Each row was made from one path, in order. Every step used is in the known rows, and no mark comes twice. Write each row's path.
(in the rows, 128 means zero)
Known rows
sezirig > butal > rirov > poza > bimu > bute: [137 131 128 162  89  90 102 111 121 149 141 158 130  99 130 139 165 147
 119 148 193 218 126 114 104 115 111 128 121]
nisuz > bute > gofem: [131 120 131 114 130  98 169 110 154 118 137 117 130 109 128 136 113 141
 156 103 146  99 133 119 152  95 139 116 119]
bimu > bute > gofem > poza > rirov: [151 106 147 147 144 152 100 120 131 102 149 123 130 137 106 117 134 103
 158 156  97  74 130 104 160 131 112 143 108]
butal > rirov > poza > gofem > bute: [134 145 124 117 132 147 158 152 135 149 128 118 150 130 134 133 112 131
 118 111 173 102 123 124 145  97 121 123 128]
bimu > bute > gofem > poza > nisuz: [125 112 126 139 142 140 143 125 141  98 145 124  99 124 124 120 114 125
 135 114  62 120 140 107 171 198 115 144 140]
sezirig > poza > bimu > bute: [142 114 131 155  87 102 110 108 135 139 136 142 114  91 135 135 148 150
 121 153 152 148 122 101  98 135 101 122 135]
niti > butal > rirov > poza > gofem > bute: [145 142 124 122 135 165 159 147 126 162 125 122 143 126 133 138 126 138
 110 112 169  87 117 130 139  91 113 135 119]
nisuz > bute > bimu: [142 136 132 103 132  90 117 152 128 141 121 138 117 115 135 129 173 130
 120 120  69 118 117 135 101 148 155 129 113]
butal > rirov: [116 127 132 123 139 110 111 103 111 145 117 134 152 145 131 114 155 134
 143 130 172 148 121 120 135 115 132 137 157]
gofem > poza: [114 109 143 132 135 124 102 154 115 110 130 118 123 136 119 116 124 128
 148 132  87 127 135 147 133 162 138 137 152]
niti > butal: [124 118 129 139 134 156 117 101 107 161 115 124 113 128 124 133 146 136
 120 132 146 129 118 143 118 121 143 145 145]
gofem > bute: [122 124 130 114 133 123 145 143 128 163 110 129 133 126 137 131  98 124
 133 128 126 157 118 107 119 105 149 131 144]
sezirig > butal > rirov > poza > nisuz: [ 89 139 108 133 144 139 111 108 120 121 115 148 110 156 129 121 121 107
  91 124 191 155 128 139 148 163 131 132 110]
sezirig > butal > rirov > poza: [114 139 124 136 138 114  93 125 111 125 116 146 139 139 124 130 129 130
 114 135 252 162 128 160 122 111 138 121 119]
nisuz > poza > bimu: [104 119 123 125  85 109 126 131 121 133 140 148 118 128 133 124 133 131
 117 149  52 212 133 141  99  99 113 115 120]
poza > gofem > bute: [114 134 128 108 123 158 174 143 142 152 131 105 137 124 136 133 101 132
 120 110 133 128 121 110 146  96 137 126 157]
bute > gofem > poza: [135 105 143 132 148 131 135 144 129  97 147 108 124 129 118 121  99 142
 166 119  76 118 141 139 151 152 126 131 149]
bute > gofem: [119 117 127 130 140 126 155  97 141 117 140 106 128 123 126 130  86 145
 162 112 144 152 137 120 145 113 146 113 159]
bimu > poza > gofem: [122 137 131 109 106 164 148 119 140 100 123  84 145 123 126 134 108 132
 125 121 182  92 137 134 131 114 130 124 178]
poza > bimu: [ 88 119 122 154  93 111 120  91 117 157 137 132 119 144 136 123 130 134
 134 142  91 227 128 130 104 123 131 116 130]
bimu > poza > gofem > bute: [140 136 134 101 116 163 171 150 141 136 115 103 147 118 135 138  92 129
 121 121 146  98 123 108 123  90 125 132 156]
bimu > bute > gofem: [150 117 133 139 127 106 155 103 151 119 148 114 130  85 125 139 110 155
 166 116 159 146 136  94 144 115 136 121 167]
niti > butal > rirov: [136 124 133 136 145 142 112  97  98 167 115 140 141 140 129 121 178 141
 130 133 168 125 112 129 127 112 118 156 142]
rirov > poza > gofem > bute > bimu: [147 147 124 114 142 145 140 177 129 145 130 123 125 121 137 135 128 136
 106 114  73 130 120 136 109 142 142 122 127]
rirov > poza > gofem: [ 96 145 116 132 116 148 136 127 140 110 140  94 133 131 122 134 107 130
 119 104 205 101 142 162 150 129 143 102 147]

Which path is each row?
[179 135 140 105 135 132 121 165 120 127  92 131 138 116 138 136 116 127
 125 147  80 122 119 115  64 129 131 141 142] => gofem > bute > bimu > poza
[156 151 126 112 149 140 137 173 121 151 130 131 137 126 139 129 147 141
 109 115  81 120 115 131 113 137 128 129 125] => butal > rirov > poza > gofem > bute > bimu
[139 136 122 152 145 123  95 117 103 144 112 145 139 137 122 129 155 132
 124 132 213 103 125 160 116 121 123 131 108] => niti > butal > rirov > poza
[118 105 134 156 111 123 133 115 120 125 160 126 116 141 128 122 115 149
 154 135  29 193 137 135 122 140 104 124 119] => bute > gofem > poza > bimu
[159 134 139 111 129 128 103 144 117 110  96 124 135 120 132 131 125 127
 129 147 101 125 127 133  69 145 138 135 154] => bute > bimu > poza
[125 129 115 122 138 109 169 108 158 106 133 127 113 120 128 136 103 124
 135  97 144  81 139 125 164 136 130 113  88] => rirov > poza > nisuz > bute > gofem
[144 107 146 118 140 110 146 152 140  97 143 116 125 118 119 127 122 139
 161 112  78  79 139 136 154 141 119 134 118] => nisuz > bute > gofem > poza
[125 136 118 116 137 149 120 121 125 108  99 131 105 141 135 122 120 107
 102 134  69 126 127 118 107 191 133 142 136] => bute > bimu > poza > nisuz
[104 138 111 120 122  92 134 126 146 123 110 143 108 131 130 130 139  99
 105 109 157  76 133 136 146 159 141 120  75] => rirov > poza > nisuz > bute
[118 119 132 114 127 150  94 132 124 107 125 141 130 151 112 114 136  79
 119 169 107  96 126 128 138  91 128 130 104] => nisuz > poza > rirov
[104 127 137 116 135 130 109 104 107 143 120 142 141 142 131 122 149 138
 116 138 218 200 116 127 133  95 136 144 158] => sezirig > butal > rirov
[147 146 135  94 109 149 149 145 142 103 124  98 139 114 131 137 145 134
 112 115 124  67 129 136 117 124 126 128 146] => nisuz > bute > bimu > poza > gofem
[132 130 123 170  85  79 106 116 132 145 140 145 124  95 129 141 149 141
 135 142 156 191 134 116  99 133 122 115 122] => rirov > poza > bimu > bute
[153 115 130 136 101 102 161 116 149 119 162 133 125  83 128 139 119 158
 153 129  95 180 138 100 129  94 106 117 143] => nisuz > poza > bimu > bute > gofem
[157 105 148 141 136 115 134 148 137  98 153 115 126  99 117 128 119 152
 169 122  91 115 141 116 148 152 117 137 155] => bimu > bute > gofem > poza
[119 123 119 113 137 114 179 100 159 114 136 121 113 120 131 132 109 127
 138  96 121  96 134 110 169 131 133 122 108] => poza > nisuz > bute > gofem
[122 140 121 143 140  95  96 125 114 129 113 140 148 141 124 125 136 125
 135 130 217 120 132 153 120 128 133 115 120] => butal > rirov > poza
[109 133 116 165 105  95 103 100 110 151 132 150 137 150 133 124 144 135
 131 142 141 193 130 146 102 119 109 112  95] => butal > rirov > poza > bimu
[109 137 106 148 149 144 113 101 114 136 110 147 111 155 128 121 142 109
  99 121 160 111 126 142 145 175 121 139 101] => niti > butal > rirov > poza > nisuz
[ 96 129 113 168  96 101 105 105 117 143 133 139 119 144 131 130 119 129
 127 140 130 203 136 154  94 130 127 102  99] => rirov > poza > bimu
[152 129 140 127 139 160  75 117 115 111 104 130 137 155 118 120 140  83
 126 176 104  83 119 117  97 125 129 142 106] => bute > bimu > poza > rirov
[130 134 129  84 116 157 181 176 145 134 134 117 137 113 134 134 103 129
 108 115 102 118 126 120 144  79 123 125 152] => nisuz > poza > gofem > bute
[121 142 121 120 126 151 161 155 141 143 129 111 137 122 132 138  94 128
 115 109 165 111 128 130 139 103 135 114 132] => rirov > poza > gofem > bute
[117 109 143 142 143 156  75 127 113 112 130 126 128 169 108 107 137  85
 142 165  94  85 126 128 148 139 130 144 104] => gofem > poza > rirov
[132 105 144 141 153 162 101 117 124 101 145 119 129 162 107 112 118  96
 156 155  85  74 131 121 162 130 120 137 102] => bute > gofem > poza > rirov
[154 142 130  87 133 151 154 192 132 137 135 129 123 110 139 132 137 139
  99 118  21 137 117 128 110 122 132 130 144] => nisuz > poza > gofem > bute > bimu
[140 147 118 111 146  95 115 148 125 134 116 158 114 132 137 123 184 115
 100 115  75  96 118 135 119 178 132 134  78] => butal > rirov > poza > nisuz > bute > bimu
[ 95 140 104 143 145 125 114 106 123 122 112 145 117 158 130 116 128 104
 108 119 162 124 132 135 149 180 128 126 111] => butal > rirov > poza > nisuz
